What can hang from each mark
L: G T
T: B K L M W
W: T
N: K L
B: T
G: L

Every row comes from one small tree of marks. Brackets hold a mark, then the marks that hang from it, in alphabetical order. Every link used is in the known rows. Which tree was each row made from?
Known rows
[T M]: [ -3  22   7  -3   5  -9  23 -20   6 -21  -2 -15 -24  22  35   6  13]
[N K [L G [T B W]]]: [-33   6 -39   2 -16  19 -95  -1 -13  46   0 -10   4 -21 -27 -20  19]
[T B L M W]: [ 12 -16  24  -9 -20  10  78 -14  16   7 -65  16 -20 -87   1 -29 -66]
[N L]: [-18  33  -7 -24  36 -12 -25 -30 -30  -3  26  -4 -35  50  32   6  49]
[N K [L [T W]]]: [-23   4 -29 -16   5  17 -87  -1 -23  29  14  -2  -7  42  -1   2   4]
[L [T B M]]: [-34   3 -31 -12  -8   3  27 -17  23   0 -20 -25  -6 -15  13  23   1]
[G L]: [ 12  38  26 -57  37  -6  -7 -18   2 -31  42  16 -23  60  24  47  40]
[L G [T K]]: [-30   0  -2  27 -29  -5 -27   8  30   0  44 -24  45  -8 -32   8  75]
[N K [L T]]: [-22  18 -39 -20  23  11 -87 -14 -22  18  19 -16 -16  55   7   7  23]
[T B K L]: [ 27  28  43 -10   1  -2  70 -43  20   7 -31  13 -16 -54  -2  -8 -31]
[G [L [T B K M]]]: [  8  12   0 -16  -6   0  13  -5  16 -21 -11  11   2 -10  -1  50 -18]
[W T]: [-24  11  16 -24  38   0 -13   8  -5   1  39  -4  -9  59  -3  34  37]
[N [L T]]: [-37   4 -36 -21  27  -7 -32 -15 -21   0  28 -11 -12  48  18  18  56]
[L T]: [-36   6 -13 -27  16   1  -5 -10  20  -9  43 -23   6  49  14  35  55]
[N K [L G [T B]]]: [-34  19 -49  -2  -1  10 -95 -14 -14  35   3 -21  -4  -9 -18 -17  39]
[W [T B K L M]]: [ 19 -11  24  18   0   0  53   7   2   3 -50  11   0 -52 -31   1 -55]
[B [T K L M W]]: [ 51 -18   5  16  -3  -1  34  21 -10  -9 -10  13  -2  12  34 -43 -63]

Which tree is each row?
[ 26  -7  -2 -36  36   3  16  11 -11   0  33   7 -17  55  45 -31  -9] | [B [T L W]]
[  8 -16  35  20   7  -5   2  23   5   1  19   7  27 -12 -50  -5  26] | [W [T K [L G]]]
[ 47  10   4 -11  32  -9  23  -5  -8 -12  26   1 -14  56  45 -25  -9] | [B [T K L]]
[ 17 -29  26  42 -10  -8  15  31   3  -9 -14   1  29 -35 -48 -19  -2] | [W [T K [L G] M]]
[ 15   4  47  40 -46  -3  27   6  12  -4 -18  14   9 -19   3   4 -49] | [T K M W]
[-29  -3 -39  38 -29 -12 -25  -5 -10  12 -21 -19  13 -50 -20 -13  29] | [N [L G [T B K M]]]
[  34  -12   47   27  -44    6   84  -12   19    9  -76   27    0 -108
  -14  -27  -97] | [T B K L M W]
[-17  -1 -31  23  -5 -12 -20  -4 -19  -7  -3 -12   1  15   9   9  13] | [N [L [T K M]]]
[ 11   4   5 -10  -2  -3   0   7  14 -33  15  11  13  23   2  49   3] | [G [L [T K M]]]
[  1  15  17 -22   8  -1  43 -36  19   9 -10  -7 -11 -65 -13 -32  36] | [T B [L G]]
[  7 -28  12  -4  27  -2  26  17  -3 -13 -11   1  -3   6 -15  -4  -7] | [W [T L M]]
[ 12 -20  21  35 -16  -3  35  17   8   6 -44   2  17 -77 -48 -19 -27] | [W [T B K [L G] M]]
[  2 -16   6 -11  23   2  47   3  -1   3 -42   2 -15 -34 -17  -1 -30] | [W [T B L M]]
[ 45 -26   2  34 -19  -4  16  31  -8  -8  -2   5  15 -10  13 -60 -33] | [B [T K [L G] M W]]
[-26  -5 -10   8  -9  -3 -34   4 -18  11  19   6   8  19  -3  16  18] | [N [L [T K W]]]
[ 10 -12  15  -7 -17   5  -2  19  13 -24   9  24  21   7  -9  48 -19] | [G [L [T K M W]]]
[ -31   -2  -35    6  -12   15 -112   12  -16   32   24   -9   14    9
  -25  -19   38] | [N K [L G [T W]]]
[  9   2 -20  -9  10  -2   5  16 -16  -6  16  -4 -19  61  60 -19 -24] | [B [T M W]]
[-11  -3   8 -47  15  10 -19  11  11 -17  42  20   9  44   2  56  23] | [G [L [T W]]]
[-21 -10   1  23 -50   9  31   4  24  13 -33   0  19 -49 -12  22 -47] | [L [T B K M W]]
[ 47  -7 -10  28   0 -13  19  12  -7 -18   2 -11   3   7  28 -56 -10] | [B [T K [L G] M]]
